Each row comes from the steps of one walk. Every step used is in the known rows, and no mark comes twice. Write the walk behind each row, first mark first.
Known rows:
F -> W: .16; .01; .06; .13; .14; -.11; -.06; .03; .05; .04; .12; .24; -.04; .05; -.11; .22; -.08; -.22; -.13; -.13; -.04; .15; .07
Y -> B -> W: .12; .18; .10; .17; .10; -.05; -.14; -.03; .07; .02; -.08; .23; -.09; .04; -.08; .07; -.13; -.32; -.16; -.13; .11; .16; .18
U -> V -> W -> B: -.02; -.01; .10; .11; .08; .03; -.18; -.17; -.01; .00; .10; .26; -.14; .01; -.11; .31; -.07; -.29; -.05; -.16; -.01; .05; .25
L -> V -> U -> B -> Y -> Q: -.13; -.17; .06; -.07; .14; .04; .26; .17; -.19; .04; .35; .25; -.09; .09; -.12; .10; .04; -.20; -.11; -.10; .03; .19; .03
Q -> Y -> B -> W: .15; .15; .07; .26; .13; -.04; -.04; .09; .03; .05; -.06; .22; -.11; .01; -.07; -.01; -.11; -.39; -.17; -.19; .18; .25; .19
S -> Y -> B -> U -> V -> L: .09; -.01; .09; .05; .16; .14; .05; .20; .22; -.01; -.01; .54; -.13; .01; -.12; -.01; -.01; -.27; -.03; .04; .00; .11; .13
L -> V -> W -> B -> U: .10; .03; .11; -.04; .10; .03; -.13; -.15; -.12; -.09; .01; .54; -.13; .04; -.09; .20; -.02; -.29; -.04; -.07; -.09; .13; .12
L -> V -> U -> B -> Y: -.09; -.16; .08; -.07; .13; .06; .20; .10; -.13; .05; .30; .22; -.11; .12; -.15; .28; .06; -.13; -.12; -.05; -.02; .10; -.02
B -> W -> V: .02; .07; .11; .15; .10; -.05; -.10; .16; -.06; -.03; .00; .26; -.04; .03; -.11; .14; -.06; -.19; -.10; .01; -.02; .11; .23
F -> W -> B -> U -> V: .23; .03; .09; -.03; .13; .08; -.10; -.04; .07; -.07; .05; .60; -.14; .06; -.12; .30; -.04; -.23; -.02; -.05; -.11; .01; .16
F -> W -> B -> U -> V -> L: .16; -.03; .09; -.01; .16; .09; -.01; .09; .14; -.05; .03; .68; -.13; .07; -.14; .29; -.05; -.16; -.02; .09; -.12; .01; .14
B -> U -> V -> W -> F: .19; .03; .12; .07; .18; .01; -.40; -.01; .03; .02; .21; .36; -.02; -.02; -.14; -.01; .00; -.33; .03; -.04; .04; .11; .21
L -> V: .01; -.03; .12; -.03; .10; -.05; .13; -.16; .05; -.01; .08; .28; -.01; .04; -.10; .03; -.01; -.28; -.07; -.08; -.01; .24; .03
B -> U: .16; .04; .08; -.07; .11; .00; .04; .03; -.06; -.07; .07; .36; -.09; .02; -.13; .00; .00; -.18; -.08; -.04; -.08; .15; .04
S -> Y -> B: .05; .04; .05; .18; .12; .00; .02; .11; .17; .08; -.01; .16; -.15; -.01; -.09; .04; -.10; -.31; -.16; -.13; .06; .23; .10
L -> V -> U -> B -> W: .09; .00; .12; -.05; .13; .03; -.05; -.07; -.14; -.02; .08; .35; -.10; .12; -.11; .18; .01; -.16; -.06; -.04; .05; .09; .10
F -> W -> V: .05; -.01; .07; .15; .14; -.07; -.10; .26; .04; .02; .12; .31; -.03; .04; -.10; .30; -.05; -.12; -.11; -.01; -.11; .12; .14
Q -> Y -> B -> U -> V -> L: .09; -.01; .10; .05; .18; .13; .11; .25; .18; -.01; .04; .54; -.11; .00; -.11; -.03; .02; -.25; -.04; .00; .05; .17; .12
Q -> Y: .08; -.05; .05; .15; .13; -.05; .19; .13; -.03; .05; .15; .11; -.08; -.03; -.12; -.04; -.03; -.26; -.13; -.17; .06; .29; .09
B -> Y: -.04; -.06; .06; .09; .09; -.05; .18; .09; -.05; .06; .22; .07; -.06; .05; -.16; .14; -.05; -.26; -.19; -.12; -.01; .15; .05
U -> B -> Y -> Q: -.13; -.13; .03; .04; .12; -.02; .20; .17; -.16; .05; .26; .06; -.12; .04; -.14; .09; -.07; -.16; -.17; -.19; .08; .16; .07

Write each row's walk:
-.12; -.07; .03; .17; .08; -.04; .07; .10; -.20; .05; .24; .16; -.13; .02; -.12; .17; -.11; -.35; -.17; -.21; .02; .17; .19 => V -> W -> B -> Y -> Q
-.09; -.12; .06; .04; .11; .00; .12; .09; -.10; .06; .20; .02; -.13; .07; -.18; .27; -.06; -.10; -.18; -.14; .04; .08; .02 => U -> B -> Y
.09; -.02; .12; .12; .16; -.09; -.30; -.12; .04; .08; .18; .24; .02; .00; -.11; .01; -.04; -.37; -.02; -.05; .06; .24; .14 => L -> V -> W -> F
.00; -.07; .01; .15; .11; -.07; .15; .16; -.09; .06; .22; .29; -.13; .06; -.12; .27; -.14; -.29; -.19; -.14; -.03; .16; .13 => F -> W -> B -> Y -> Q
.14; .03; .11; -.09; .12; .08; .00; -.03; .04; -.08; .11; .42; -.06; .01; -.13; .00; .04; -.24; -.01; -.06; -.04; .08; .12 => B -> U -> V
.13; .12; .08; -.03; .13; .03; -.04; .08; .08; -.04; -.01; .39; -.13; .02; -.09; .03; -.03; -.21; -.12; -.06; -.03; .17; .05 => Y -> B -> U
.00; .14; .11; .19; .11; -.02; -.17; .20; .06; .00; -.07; .30; -.08; .03; -.07; .17; -.09; -.22; -.14; -.01; .03; .13; .23 => Y -> B -> W -> V
.21; .06; .10; .19; .22; .05; -.38; .14; .10; .07; .16; .38; -.07; -.05; -.10; -.06; -.01; -.42; .00; -.11; .14; .20; .22 => Q -> Y -> B -> U -> V -> W -> F
.21; .02; .10; .04; .19; -.03; -.26; .07; -.04; .07; .16; .26; -.10; .06; -.15; .15; -.06; -.11; -.06; .08; .05; .09; .15 => V -> U -> B -> W -> F
.14; .00; .06; .10; .11; -.07; -.04; -.04; .07; .02; .05; .35; -.16; .07; -.11; .43; -.15; -.17; -.14; -.07; -.11; .09; .12 => F -> W -> B
-.12; -.09; .10; .08; .13; -.01; .10; .31; .09; .00; .08; .31; -.05; .02; -.14; .16; -.03; -.03; -.09; .15; -.10; .13; .13 => W -> V -> L
.11; .00; .09; .17; .16; -.11; -.34; -.01; .02; .09; .21; .11; -.02; -.02; -.13; .04; -.08; -.28; -.07; -.06; .05; .19; .17 => V -> W -> F
-.07; -.14; .06; -.02; .13; .05; .16; .20; -.15; .06; .33; .10; -.15; .10; -.17; .31; .03; -.06; -.16; -.06; -.03; .06; .01 => V -> U -> B -> Y
-.01; .03; .09; .27; .16; .01; .01; .42; .09; .03; -.06; .40; -.09; .01; -.09; .09; -.07; -.20; -.12; .07; .07; .19; .22 => Q -> Y -> B -> W -> V -> L
.06; -.04; .11; -.07; .13; .12; .09; .06; .12; -.07; .02; .60; -.15; .04; -.15; .19; -.03; -.13; -.01; .12; -.10; .03; .14 => W -> B -> U -> V -> L
.19; .03; .10; .10; .17; -.07; -.28; -.02; .01; .06; .04; .19; -.09; .04; -.15; .11; -.15; -.14; -.08; .01; .12; .11; .16 => U -> B -> W -> F
-.15; -.15; .07; .01; .13; .07; .12; .37; -.16; .05; .32; .16; -.14; .09; -.17; .38; .06; .01; -.14; .03; -.09; .03; .05 => W -> V -> U -> B -> Y
-.09; -.08; .03; .08; .10; -.06; .25; .17; -.12; .05; .28; .10; -.06; .02; -.13; -.03; -.06; -.30; -.17; -.16; .04; .23; .09 => B -> Y -> Q
-.08; -.11; .09; -.06; .14; .07; .01; .28; -.10; .00; .23; .22; -.15; .06; -.13; .34; .07; .11; -.07; .07; -.11; .04; .08 => W -> V -> U -> B
